Each row comes from the steps of one path. Every step used is in the known rows, and no mark comes twice. Write the path behind each row, first mark first.
Known rows
U -> F: [ 1.07 -1.63  0.30  0.32  0.32 -0.25 -0.88  3.45 -2.11 -3.45  4.20  0.11
 -0.72  1.18 -2.41  0.83 -1.67 -1.62  3.56 -0.28  0.59 -0.27 -2.33  1.75]
E -> D -> Z -> T -> U: [-3.93  4.09  1.25 -0.47 -2.19 -2.33  2.19 -1.16 -3.26 -1.19  0.45 -3.86
  2.88  0.61 -0.01  4.85  1.85  1.73  5.35  2.59 -1.34  1.49 -3.36  0.64]
G -> F -> U -> D -> Z -> T: [-2.54  1.17  2.76  0.40 -0.51 -3.05 -1.78  1.96 -7.82  1.98  2.06 -0.63
 -1.94 -1.18  4.80 -1.17  1.35 -1.89  4.73  1.07  0.30  2.55 -3.70  3.13]
F -> U -> L: [-0.33 -0.32  0.00 -1.85 -0.69  1.19 -1.95  2.57 -2.74  1.25  2.58  0.13
 -1.05  0.30 -2.56  3.72  0.69 -2.52  1.56  0.85 -0.42  2.78 -0.40  1.44]
G -> F: [-1.09 -0.77  1.27 -0.51  0.37 -4.07 -0.98  5.73 -1.95 -1.32  4.55 -1.31
  0.40  0.59 -0.79  2.93 -0.17 -0.93  3.60  1.40  2.10  1.91 -3.19  1.53]
D -> Z -> T -> U -> L -> E: [-3.66  2.20 -0.53 -1.68  0.94  0.45  5.06  3.09 -3.49 -1.74  1.78 -2.74
  1.72  2.27 -0.81  5.72  0.88  1.85  4.58  1.13 -0.63  1.47 -2.36  2.48]
D -> U -> T: [-0.70  0.20  0.49 -0.24  0.39 -1.13  0.65  0.87 -1.76 -1.86  2.77 -0.13
  2.95 -0.19 -2.58  0.73  0.20 -0.10  4.46  1.40  0.88  0.66 -2.47  1.80]
L -> E -> D -> U -> F: [-0.39 -1.00  1.97  3.25  0.10 -1.82 -2.50  1.07 -0.46 -3.38  2.80  1.57
 -1.11 -1.20 -3.30 -0.18 -3.02 -3.24  1.21 -2.58 -1.11  1.45 -3.41  5.31]
L -> E -> D -> U: [-1.18  1.25  1.73  2.05 -0.77 -4.05 -1.51  0.48 -1.16 -1.61  2.38  0.73
  1.13 -1.02 -3.74  2.09 -1.86 -2.84  1.24 -0.33  0.50  3.42 -2.71  4.66]
A -> U -> L -> E -> D: [-1.70  1.34  2.04 -0.07  2.07  1.86 -2.47  0.04 -0.02  0.18  2.77  0.03
 -0.30 -1.95 -4.69  2.72  0.66 -2.80 -0.02 -0.90 -0.24  2.43 -1.33  1.76]
E -> D -> Z: [-0.86  1.13  2.05  0.58 -2.40 -2.41 -1.13  0.80 -1.71 -0.15  3.56 -1.33
 -0.20 -0.09  0.01  2.26 -0.27 -0.86  5.97  2.73 -0.52  0.87 -1.30  1.10]
D -> U: [-0.58  0.42  1.28  1.96 -0.19 -4.34 -0.33  3.02 -2.04 -1.39  3.92  0.93
  2.10  0.01 -3.08  1.40 -1.33 -1.80  2.89  0.72  0.37  3.01 -3.04  2.50]
Z -> T: [-1.34  1.39 -1.79 -2.91  0.95 -1.25  1.01  2.11 -3.81 -1.66  1.99 -2.55
  3.42  0.40 -1.95  4.07  1.91  0.32  2.27  1.27  2.92  1.70 -2.69  2.18]
A -> U -> D -> E: [-0.61  1.06  4.63  2.32  1.27 -0.65 -2.15 -0.43 -4.54 -2.43  3.55  0.45
  0.52 -0.14 -3.11 -2.68 -1.64 -2.92  2.15  3.08 -0.52  2.69 -3.64 -0.32]
T -> U -> D: [-0.22  2.89  3.15 -0.12 -1.60 -2.13  1.20  0.20 -5.26 -1.05  2.87  0.07
  3.12  1.35 -3.33  2.76 -1.72 -0.68  4.20  1.81  0.35  2.05 -1.87 -1.00]
D -> Z: [-0.28  0.34  1.06  0.60 -1.23 -2.71  1.32  3.66 -2.98 -0.70  4.45 -1.00
  0.44  1.71  0.08  1.87 -0.70 -0.70  6.78  2.48  0.12  0.76 -1.48  1.43]
E -> D: [-0.52  1.12  1.06 -0.95 -1.66 -1.85 -2.15  0.30 -1.66 -0.64  2.69 -1.23
  1.52 -0.43 -3.09  3.75  0.15 -1.09  2.59  1.90  1.12  1.71 -1.62  0.77]
G -> F -> U -> D: [-0.73  0.13  3.19  0.03 -0.88 -3.21 -4.29  2.42 -6.25  2.00  3.33  1.58
 -1.47 -0.96  0.35 -0.37 -0.66 -4.03  2.71  1.00  1.19  3.44 -2.24  1.98]
L -> E -> D: [-0.85  1.27  0.34 -0.69 -0.67 -1.45 -1.37  0.63 -2.00 -1.60  2.48 -1.10
  1.21 -0.65 -3.34  4.29 -0.95 -1.85  1.99  0.64  1.69  2.02 -1.19  3.58]
T -> U: [-1.55  2.63  0.64 -0.30 -0.99 -2.70  2.21  2.17 -2.85 -2.08  2.50 -1.61
  3.29  2.35 -3.87  4.96 -0.45  0.20  4.16  2.30  0.42  1.94 -2.08 -0.29]
D -> Z -> T -> U -> A: [-4.31  5.02  2.02  1.42  0.04 -3.08  5.08  2.36 -3.69 -3.22  0.82 -3.64
  2.06  2.09 -0.66  4.36  0.73  1.10  4.47  2.87 -0.72  0.00 -1.35  0.12]

Which path is each row?
[-0.97  0.83  2.68  1.66 -1.48 -4.36 -2.75  0.20 -0.84 -0.87  2.66  0.67
  1.74 -1.38 -3.28  1.91 -0.63 -1.86  1.73  0.92 -0.42  3.40 -3.19  1.91] => E -> D -> U
[-0.19  0.63  3.00  1.00 -2.02 -0.56 -3.19  0.01 -6.48 -1.26  1.97  0.13
 -0.97  0.71 -1.30 -1.38 -1.69 -3.24  2.16  4.15 -0.88  3.75 -2.20  1.45] => F -> U -> D -> E
[-1.05 -0.18  1.13 -0.44 -0.86  0.88 -0.10  2.08 -0.42 -0.46  3.64 -0.57
 -1.18  0.00 -0.94  3.86 -0.81 -0.71  4.27  0.94 -0.98  1.12 -0.73  2.65] => U -> L -> E -> D -> Z
[-3.85  2.71 -0.47 -3.29  0.27  1.59  1.73 -0.55 -2.23 -1.63 -0.16 -3.33
  3.37  0.23 -3.92  7.55  1.82  1.39  0.28  0.32  0.10  2.67 -2.69  1.84] => Z -> T -> U -> L -> E -> D
[-3.65  2.08  1.46 -0.44  2.62  1.96 -0.10 -0.22 -1.82 -0.05  1.98 -1.78
 -0.51 -2.20 -0.61  1.89  2.43 -0.76  2.03 -0.47 -0.76  1.32 -2.25  3.16] => A -> U -> L -> E -> D -> Z -> T
[-1.85  0.84  1.17  0.15  0.09 -0.71 -0.89 -1.29 -0.87 -1.86  1.60 -0.58
  2.24 -1.70 -3.22  1.40  0.04 -1.25  2.52  0.17  0.69  1.18 -2.15  3.91] => L -> E -> D -> U -> T
[-4.41  4.26  0.68 -0.16 -1.02 -1.89  2.92 -0.44 -3.82 -1.96  0.16 -3.71
  2.49  0.62 -0.79  5.08  0.78  1.13  4.30  1.44 -0.65  1.35 -2.82  3.29] => L -> E -> D -> Z -> T -> U
[-1.71  2.66  1.85  0.05 -1.25 -1.11 -0.67 -0.16 -8.02  1.70  2.05 -0.48
 -0.37 -0.92  2.43 -0.53  1.02 -2.08  4.62  1.03  0.42  2.06 -2.13  2.84] => F -> U -> D -> Z -> T
[-2.98  2.68  2.10 -0.89 -0.52 -0.76  2.34 -0.81 -6.42 -4.41  0.45 -2.93
  3.57  1.99 -1.86  2.13 -0.44  1.06  2.64  4.20 -0.45  3.04 -5.04 -0.20] => Z -> T -> U -> D -> E
[-3.27  2.35  1.17  0.82 -0.31 -0.03  2.14 -0.12 -2.84 -3.94  0.41 -2.94
  0.06  1.00 -0.19  2.51 -0.21  0.66  4.52 -0.78 -2.10 -0.21 -4.09  3.90] => L -> E -> D -> Z -> T -> U -> F
[-2.03  1.59 -0.72 -0.98  0.01 -1.72  2.35  2.87 -4.15 -1.21  2.61 -2.71
  1.56  0.95  1.22  2.77  1.57  0.73  5.47  2.11  1.29  0.73 -3.02  2.23] => D -> Z -> T
[-2.62  0.35 -0.40 -2.21  0.06  1.54  0.82  0.97 -1.80 -0.77  1.98 -2.33
  0.04 -0.38  0.10  4.68  1.47  0.46  2.81  0.71  0.07  0.99 -1.70  3.54] => U -> L -> E -> D -> Z -> T
[-0.84  2.92  4.38  1.86 -2.37 -2.75  2.53  1.17 -5.59 -0.85  3.86 -0.16
  1.95  2.05 -0.19  1.42 -2.05 -0.35  7.39  2.69 -1.36  1.16 -1.76 -0.68] => T -> U -> D -> Z
[-1.26  1.52  0.89 -1.19  2.55  1.25 -0.02 -0.37 -2.10 -0.61  2.64 -1.75
  2.41 -0.49 -3.69  0.13  2.00 -0.98  3.56  1.49  1.65 -0.49 -1.42 -0.21] => A -> U -> T
[-1.76  0.20  0.81  0.21 -0.77 -3.99 -2.86  4.40 -3.98  1.02  2.72 -0.38
 -1.58 -0.10  0.08  1.73  0.61 -2.89  2.67  1.14  1.14  3.17 -2.36  2.55] => G -> F -> U
[-1.07  0.92 -0.71 -2.41 -1.25  1.39 -1.06 -0.43 -3.76  0.41  1.43 -1.48
  0.88 -0.01 -1.94  1.89  1.88 -1.48  3.84  1.96  1.06  0.55  0.30  1.62] => F -> U -> T
[-0.53 -0.34  0.29 -2.15 -0.01  1.52 -1.37  1.21 -0.43 -0.54  2.98 -0.79
  0.42 -0.57 -3.89  5.21 -0.58 -1.19  0.82  0.53  0.64  2.02 -0.74  2.71] => U -> L -> E -> D
[-1.69  0.47  1.79 -0.01 -1.23 -1.05 -1.60 -2.00 -0.67 -0.81  1.65 -0.86
  2.85 -1.23 -2.98  1.33  1.08 -0.58  3.14  1.62 -0.01  1.09 -2.37  1.45] => E -> D -> U -> T
[-2.06  1.62  1.18 -1.57 -0.95  1.15  0.70  0.21 -0.97 -1.37  1.65 -1.59
  1.87  0.65 -4.83  7.03 -0.55 -0.08  1.39  0.67 -0.60  2.36 -1.12  0.88] => T -> U -> L -> E -> D
[ 0.29 -0.18  1.75  2.14  2.31 -0.10 -2.04  2.05 -1.29 -2.48  3.87  0.63
 -0.87 -0.55 -3.31 -1.33 -0.97 -3.00  2.62 -1.79 -0.30  0.18 -2.94  1.54] => A -> U -> F
[-1.95  3.73  1.13 -1.95 -0.16 -1.55  1.97 -0.67 -6.58 -1.43  1.33 -1.37
  4.67  0.53 -2.16  3.58  0.72  0.53  3.12  1.41  1.11  2.25 -3.74  0.09] => Z -> T -> U -> D
[-3.45  2.73  1.13 -1.89 -1.77  0.69  1.98 -0.25 -1.88 -0.71  0.96 -3.43
  2.11  0.55 -0.41  5.93  2.49  2.34  4.38  2.42 -2.45  1.72 -2.85 -0.44] => E -> D -> Z -> T -> U -> L
[-1.66  2.84  1.79  1.31 -0.37 -2.26 -1.63  2.32 -3.61 -0.21  1.44 -0.30
 -1.11  0.08 -3.10  2.61 -0.06 -3.84  0.97  1.72  0.87  1.64  1.46  1.74] => F -> U -> A
[-0.58 -0.96  0.53  0.81  1.44 -1.48  0.58  4.41 -0.54 -1.50  3.97  1.92
  0.60  0.53 -3.67  2.58 -1.75 -1.73  1.32 -0.75  0.34  3.45 -2.15  4.08] => D -> U -> L -> E
